Known rows, with every way that one mark hangs from another
(rabu lisu): [-1.851 -1.525 -1.328  1.027 -0.817 -0.569  0.232  0.810 -0.951 -1.578
  1.050 -0.691 -1.387 -0.312  1.077  1.379 -0.103 -1.590  2.059 -0.138
 -2.106 -0.433 -0.302 -0.481]
(lisu kegoz (koze sibelot) pepu rabu): [-0.968 -3.199 -2.484 -0.761 -0.108  2.756  2.045  3.317 -3.615  5.577
 -1.097  5.455 -4.110  1.931 -3.700  3.565 -1.520 -0.988  0.562 -2.757
 -3.281  3.980  0.877 -5.124]
(lisu kegoz koze nolez pepu): [-3.260 -2.982 -1.924 -0.051 -1.591  0.882  0.167  2.119 -4.653  6.189
  0.481  4.420 -3.121  3.032 -3.722  2.667  0.002 -1.886  1.922 -2.831
 -2.954  1.912  0.100 -2.852]
(pudit (pepu lisu mukot)): [-0.839  0.079  2.311  1.581  0.816 -3.850 -4.347 -2.641 -2.463  1.191
  1.026  1.547 -0.147 -0.913  0.050  3.260  1.247  0.027  3.542  5.075
  1.737  0.876 -1.892 -0.168]
(kegoz lisu): [ 0.045 -1.200  0.058  0.290  2.100  1.040  0.209 -1.348 -1.088 -0.819
 -1.575  1.629 -0.877  0.030  0.109 -1.691 -0.200  0.166  0.037 -0.497
  1.069  1.876  0.275 -0.116]
(pudit (pepu (lisu kegoz nolez) mukot)): [-2.471 -0.982  1.049  1.653  0.192 -3.513 -6.155 -2.371 -4.418  3.581
  0.792  2.278 -1.640  0.860 -1.338  3.723  1.679 -1.326  4.974  4.209
  0.909 -0.253 -1.951 -0.208]
(nolez (lisu pepu)): [-0.720 -2.160 -2.160 -0.890 -1.607  1.908  3.304  0.558 -0.338  1.233
 -1.725  0.719 -0.435 -1.761  0.511  2.234  0.161 -0.399  0.029 -3.259
 -3.391  2.202 -1.080  0.278]
(sibelot (koze goli lisu)): [ 1.549 -1.248 -5.202 -1.064  1.785 -1.365 -1.256  0.439 -0.672  0.025
  0.985 -0.439 -2.123 -1.758 -0.343  2.743 -2.143  0.991  0.225 -0.805
 -0.843  2.052  1.935 -0.786]
(nolez (lisu kegoz (pepu mukot pudit) rabu)): [-2.351 -4.843 -2.056 -2.074 -3.132  0.768  0.523 -0.557 -3.584  3.623
 -3.210  0.125 -2.988  0.390 -1.396  4.129 -0.446 -3.738  1.609 -1.236
 -3.048  2.223 -1.724 -1.204]
(nolez (lisu (koze goli sibelot) pepu rabu)): [-0.681 -2.401 -5.727 -0.294 -0.610  2.526  3.952  2.609 -2.338  4.298
 -0.597  2.597 -1.687 -2.014 -0.645  4.920 -1.978 -1.976  0.554 -3.905
 -5.960  3.173 -0.052 -4.299]
(lisu kegoz (koze goli) nolez (pepu mukot)): [-3.977 -3.791 -2.522 -0.900 -0.404  0.848 -2.179  1.462 -5.312  7.871
  1.168  2.597 -4.215  3.055 -4.765  3.827 -2.073 -2.161  1.814 -1.734
 -2.822  0.326 -0.204 -3.434]
(rabu (lisu (koze goli))): [-2.238 -1.930 -3.098  1.184 -0.153 -1.254  0.887  2.216 -1.715  0.365
  2.500  0.207 -1.517  0.254  0.262  2.821 -2.078 -2.107  1.923 -0.571
 -4.003 -0.216  0.438 -3.145]
(lisu kegoz nolez): [-2.533 -1.667 -2.006  0.091 -0.903  0.371 -2.923  0.313 -3.042  3.797
 -0.383  1.208 -2.356  2.869 -2.259  0.744  0.846 -2.157  2.157 -1.255
 -1.415 -1.634 -0.103 -0.132]
(pepu mukot): [-1.498 -1.201  1.141  0.438 -0.185 -1.496 -2.022 -1.780 -1.417  0.213
  0.023 -1.655 -1.253 -0.802 -1.584  0.363 -0.365 -0.353  0.357  1.859
  1.186 -0.077 -0.650 -0.675]
(rabu (lisu koze pepu)): [-2.363 -2.691 -1.289  0.931 -1.338 -0.251  2.762  2.285 -2.247  0.282
  1.803  1.931 -1.883 -0.151 -0.113  2.979 -0.804 -1.382  1.800 -1.338
 -3.303  2.512 -0.164 -2.577]
(mukot (pepu (lisu (koze goli) rabu) pudit)): [ 0.887  0.678  2.236  0.795  0.603 -0.350  0.531 -0.032 -3.971  2.617
  1.179  3.022 -0.012 -0.009 -0.440  2.712 -2.872 -3.259  2.908  2.882
 -2.487  1.412 -1.372 -1.323]
(koze goli (lisu kegoz pepu) sibelot): [ 2.211 -2.069 -3.594 -4.327  4.184  3.514 -2.019  1.379  1.523  2.843
 -1.721  1.190 -5.893  2.285 -3.932  3.531 -1.944  3.120 -1.197 -4.257
 -4.904 -0.709  0.836 -1.115]
(rabu (lisu kegoz nolez (pepu pudit))): [-3.294 -2.932 -1.224 -0.682 -2.321 -0.163 -1.318  0.496 -3.508  2.025
 -0.146  0.772 -3.503  2.750 -1.151  3.001  0.250 -3.440  3.435 -0.996
 -3.469 -0.330 -1.252 -0.212]
(pepu (lisu kegoz koze) mukot pudit): [-1.813 -1.913  3.121  0.650  0.581 -5.909 -2.909 -2.837 -4.378  1.266
 -0.043  1.707 -2.394  3.412 -3.895  3.712 -1.627 -1.412  1.709  5.232
 -0.932  1.589  0.626 -2.081]
(rabu (lisu (pepu mukot pudit))): [-2.290 -2.308  1.089 -0.496 -1.726 -1.507 -0.315 -0.947 -1.960 -0.872
  0.160 -1.166 -2.497  0.021 -0.425  2.679 -0.626 -1.977  1.878  1.244
 -1.539  0.907 -1.574 -0.558]
(koze goli (lisu nolez (pepu pudit)) sibelot): [ 2.085  0.411 -3.888 -2.968  2.555  0.856 -3.276 -0.828 -0.179  2.196
 -0.311 -0.020 -4.229  0.668 -3.123  4.293 -0.555  0.612  0.419 -2.509
 -4.862 -1.101 -0.207 -1.404]
(rabu (lisu pepu)): [-1.538 -2.230 -0.756 -0.104 -0.942  1.384  1.527  1.529 -1.183 -0.467
  0.777  0.598 -1.719 -0.180  0.913  2.214 -0.271 -0.931  1.596 -1.215
 -2.055  1.145 -0.648  0.122]
(lisu kegoz koze rabu): [-2.128 -3.743 -2.894  0.273 -1.390  0.108  0.296  2.520 -4.467  4.543
  0.101  3.185 -2.301  2.576 -1.948  2.728 -0.983 -3.481  1.835 -0.658
 -1.859  1.959  1.039 -4.472]
(lisu kegoz (koze goli sibelot) nolez rabu): [-2.492 -1.908 -6.487  0.879  0.345  1.220 -2.159  2.857 -5.557  7.539
  0.889  3.571 -3.911  2.426 -3.750  4.047 -1.811 -4.002  2.763 -2.035
 -4.640 -0.485  1.252 -5.910]
(dapu pepu): [ 2.382 -0.535  0.741 -0.693 -3.434 -0.936  0.113 -0.523 -0.290  1.041
 -0.027 -0.715  0.960 -0.127  0.710  1.358  1.308  0.952  2.096  2.727
  0.458 -0.958 -1.304 -0.633]

Rows
[-1.849 -3.683  1.424 -2.332 -0.207  1.865 -1.104  0.122 -1.719  3.594
 -1.817  1.094 -3.733  2.320 -3.270  1.359 -0.960  0.578 -0.168 -0.844
  0.139  1.198 -0.670  0.097]	(lisu kegoz (pepu mukot))
[ 1.806 -1.033 -6.626 -2.215  2.453  3.886 -3.009  1.278 -2.424  4.246
  0.550  1.266 -4.247 -0.368 -2.007  5.565 -0.274 -0.858  1.430 -3.478
 -3.989 -0.326  0.345 -2.077]	(koze goli (lisu nolez pepu rabu) sibelot)
[-1.679 -4.480 -2.134 -1.216 -1.538  2.613  1.930  3.386 -4.689  6.017
 -0.246  4.836 -2.838  2.593 -2.202  3.794 -1.195 -2.585  1.205 -2.044
 -1.835  3.819  0.502 -3.823]	(lisu kegoz koze pepu rabu)
[ 0.307 -2.371 -5.856  0.064 -0.867 -0.254 -0.940  0.543 -4.741  1.727
  1.156  1.760 -2.440 -2.666 -0.341  4.135  0.507 -1.626  2.391 -1.194
  0.174  4.657  1.099 -1.110]	(sibelot (koze (lisu nolez pepu rabu)))
[ 1.489 -0.822  3.017 -1.081 -4.398 -4.538 -2.230 -3.563 -1.341  0.447
 -0.750 -2.948 -0.020  0.085 -0.893  1.939  0.914 -0.384  2.548  5.723
  0.970 -1.178 -2.489 -1.478]	(dapu (pepu mukot pudit))
[-2.414 -4.422 -6.187 -0.450 -1.586  0.947  1.699  2.518 -3.288  4.890
 -0.805  1.547 -1.899  0.626 -0.710  4.307 -1.898 -3.872  1.747 -2.997
 -5.500  1.041  0.307 -3.871]	(nolez (lisu kegoz (koze goli) rabu))
[-0.173 -3.044 -7.749 -0.884  0.591 -0.219 -3.308  1.229 -4.365  3.588
  1.032  0.723 -3.580 -0.208 -1.184  4.346 -1.463 -2.218  2.505 -1.383
 -1.284  1.546  1.847 -1.589]	(sibelot (koze goli (lisu kegoz nolez rabu)))
[-1.868 -0.453 -0.165  2.513 -0.512 -3.068 -5.700 -2.276 -5.957  3.466
  1.988  2.192 -0.214 -1.176  0.479  4.912  2.205 -3.096  5.764  5.154
  1.937  0.755 -2.108 -0.913]	(pudit (pepu (lisu nolez rabu) mukot))
[ 1.311  1.705  4.849  0.643  0.720 -0.673  0.227 -1.676 -1.630 -0.056
 -0.247  1.896  0.153 -0.157 -0.496  0.392 -1.434 -1.048  2.066  2.977
 -1.362  0.745 -1.938  1.527]	(mukot (pepu lisu pudit))
[-0.206 -0.693  2.135  0.665  0.129 -3.785 -3.465 -3.422 -5.157  0.487
  0.365  0.187 -0.509  0.737 -0.637  4.433 -0.552 -3.185  2.429  6.458
  1.621  1.376 -0.013 -0.213]	(pepu (lisu rabu) mukot pudit)
[ 0.721 -3.866 -1.466 -3.433  0.657  1.785 -1.374  0.563 -0.377  1.401
 -1.437  1.140 -4.162  2.275 -2.267  2.783  0.830  1.215  0.124 -2.838
 -1.981  1.021  0.127  0.479]	(koze (lisu kegoz pepu))
[-1.813  1.061 -2.933  3.115 -0.123 -2.052 -0.215  0.393 -2.958  2.389
  1.462  2.640 -1.599 -0.618 -3.160  1.329  0.361 -1.134  1.640 -1.096
 -3.665  0.877  0.547 -4.742]	(lisu (koze sibelot) nolez)
[ 0.146 -2.728 -5.979 -1.980  1.153  0.458 -2.109  1.192 -2.809  3.403
  0.539  1.244 -3.968  0.118 -1.949  3.876 -1.715  0.202  1.248 -2.531
 -1.720  2.196  1.564 -0.427]	(sibelot (koze goli (lisu kegoz nolez pepu)))
[-4.354 -3.266 -4.638  1.333 -0.900 -0.899 -1.470  2.519 -4.093  3.353
  2.211  1.087 -3.358  2.510 -1.526  3.368 -1.391 -3.822  3.685 -1.593
 -5.151 -1.589  0.312 -3.233]	(rabu (lisu kegoz (koze goli) nolez))
[ 2.173 -2.950 -5.210 -4.211  3.375  4.662 -2.252  2.124 -0.570  4.183
 -1.477  1.679 -5.912  1.900 -3.100  5.004 -1.804  0.893 -0.142 -3.880
 -4.357  0.009  0.975 -1.965]	(koze goli (lisu kegoz pepu rabu) sibelot)
[ 1.265 -2.574 -4.124 -1.550  1.867  1.247 -2.642  0.531 -0.889  1.072
 -1.963  1.174 -5.287  1.004 -3.127  3.055  0.633  0.259  0.837 -2.346
 -3.432  0.442  0.929 -2.470]	(koze (lisu kegoz rabu) sibelot)
[ 0.964 -2.128  3.225 -0.144 -2.924 -5.635 -2.342 -2.730 -3.785  2.077
 -0.034  0.632 -0.930  2.606 -2.325  4.303  0.031 -0.169  3.428  6.804
 -0.342  0.341 -0.756 -2.328]	(dapu (pepu (lisu kegoz koze) mukot pudit))
[-1.768 -0.911 -3.345  1.576  0.993 -1.004  1.080  2.149 -0.858  0.029
  1.811  0.684 -2.569 -0.286 -0.970  2.578 -2.387 -0.852  1.395 -1.210
 -5.195 -0.054  0.734 -4.191]	(rabu (lisu (koze goli sibelot)))
[-3.163 -2.150 -4.135  0.273 -0.078 -0.392 -2.160  2.018 -3.933  6.211
  1.478  2.224 -2.637  3.588 -3.250  2.499 -1.612 -2.816  2.103 -1.830
 -3.774 -1.508  0.784 -3.579]	(lisu kegoz (koze goli) nolez)
[-2.402 -4.217 -2.816 -0.825 -1.947  0.860  3.738  1.872 -1.647  3.453
 -1.921  2.726 -2.313  0.604 -1.882  2.976 -0.759 -0.892  0.470 -4.148
 -5.422  3.108 -0.386 -2.419]	(nolez (lisu kegoz koze pepu))
[-2.117 -1.773 -0.894 -0.422 -3.161  0.035 -2.847 -1.720 -6.530  4.524
  0.265  0.384 -1.634 -0.131 -1.303  4.111  0.961 -5.405  3.197  1.766
  0.836  1.471 -1.957 -1.356]	(lisu nolez (pepu mukot pudit) rabu)
[-1.094 -0.210 -3.463  1.782  2.992  0.328 -0.621 -0.398 -3.090  2.354
  0.103  3.198 -2.269  0.005 -2.219  0.094 -1.384 -0.817  1.031 -1.882
 -2.435  1.306  0.981 -3.907]	(kegoz (lisu (koze goli sibelot) nolez))
[ 1.591 -1.777  3.678 -1.014 -2.612 -4.331 -3.274 -3.350 -2.905  1.564
 -0.930 -0.385 -0.817  2.509 -1.615  3.678  0.421  0.229  3.233  6.914
  0.672 -0.766 -1.229 -0.149]	(dapu (pepu (lisu kegoz) mukot pudit))
[ 1.533 -2.508  2.343 -0.958 -3.267 -3.504 -3.406 -2.751 -4.555  2.624
 -0.664 -0.007 -0.813  2.267 -0.978  4.916  0.560 -1.594  4.178  7.220
  1.158 -0.275 -1.108 -0.876]	(dapu (pepu (lisu kegoz rabu) mukot pudit))
[-1.791 -3.826 -3.063 -0.532 -2.579  2.001  1.835  0.099 -3.296  2.757
 -1.377  0.143 -1.247 -2.538  0.382  3.950  0.140 -2.836  1.440 -1.705
 -2.063  2.834 -1.526 -1.007]	(nolez (lisu (pepu mukot) rabu))
[ 0.133 -0.044 -0.338  0.296  0.820  0.720  3.269  1.725 -0.529  1.974
  0.082  3.935 -2.015 -0.498 -2.911  1.690 -1.142  1.881 -0.983 -2.313
 -3.060  3.771  0.448 -4.030]	(lisu (koze sibelot) pepu)
[-1.102 -1.187 -5.039  1.906  2.200  1.441 -0.674  0.366 -5.261  3.756
  0.380  3.745 -2.252 -0.288 -1.479  1.542 -1.182 -3.049  2.036 -1.439
 -1.968  2.042  1.039 -4.820]	(kegoz (lisu (koze goli sibelot) nolez rabu))
[-4.705 -3.355 -3.491  2.168 -1.984 -1.834 -0.802  1.835 -4.472  2.129
  1.748  1.542 -3.295  2.017 -1.727  2.682  0.012 -3.732  4.082 -1.255
 -4.475 -0.328  0.167 -3.244]	(rabu (lisu kegoz koze nolez))
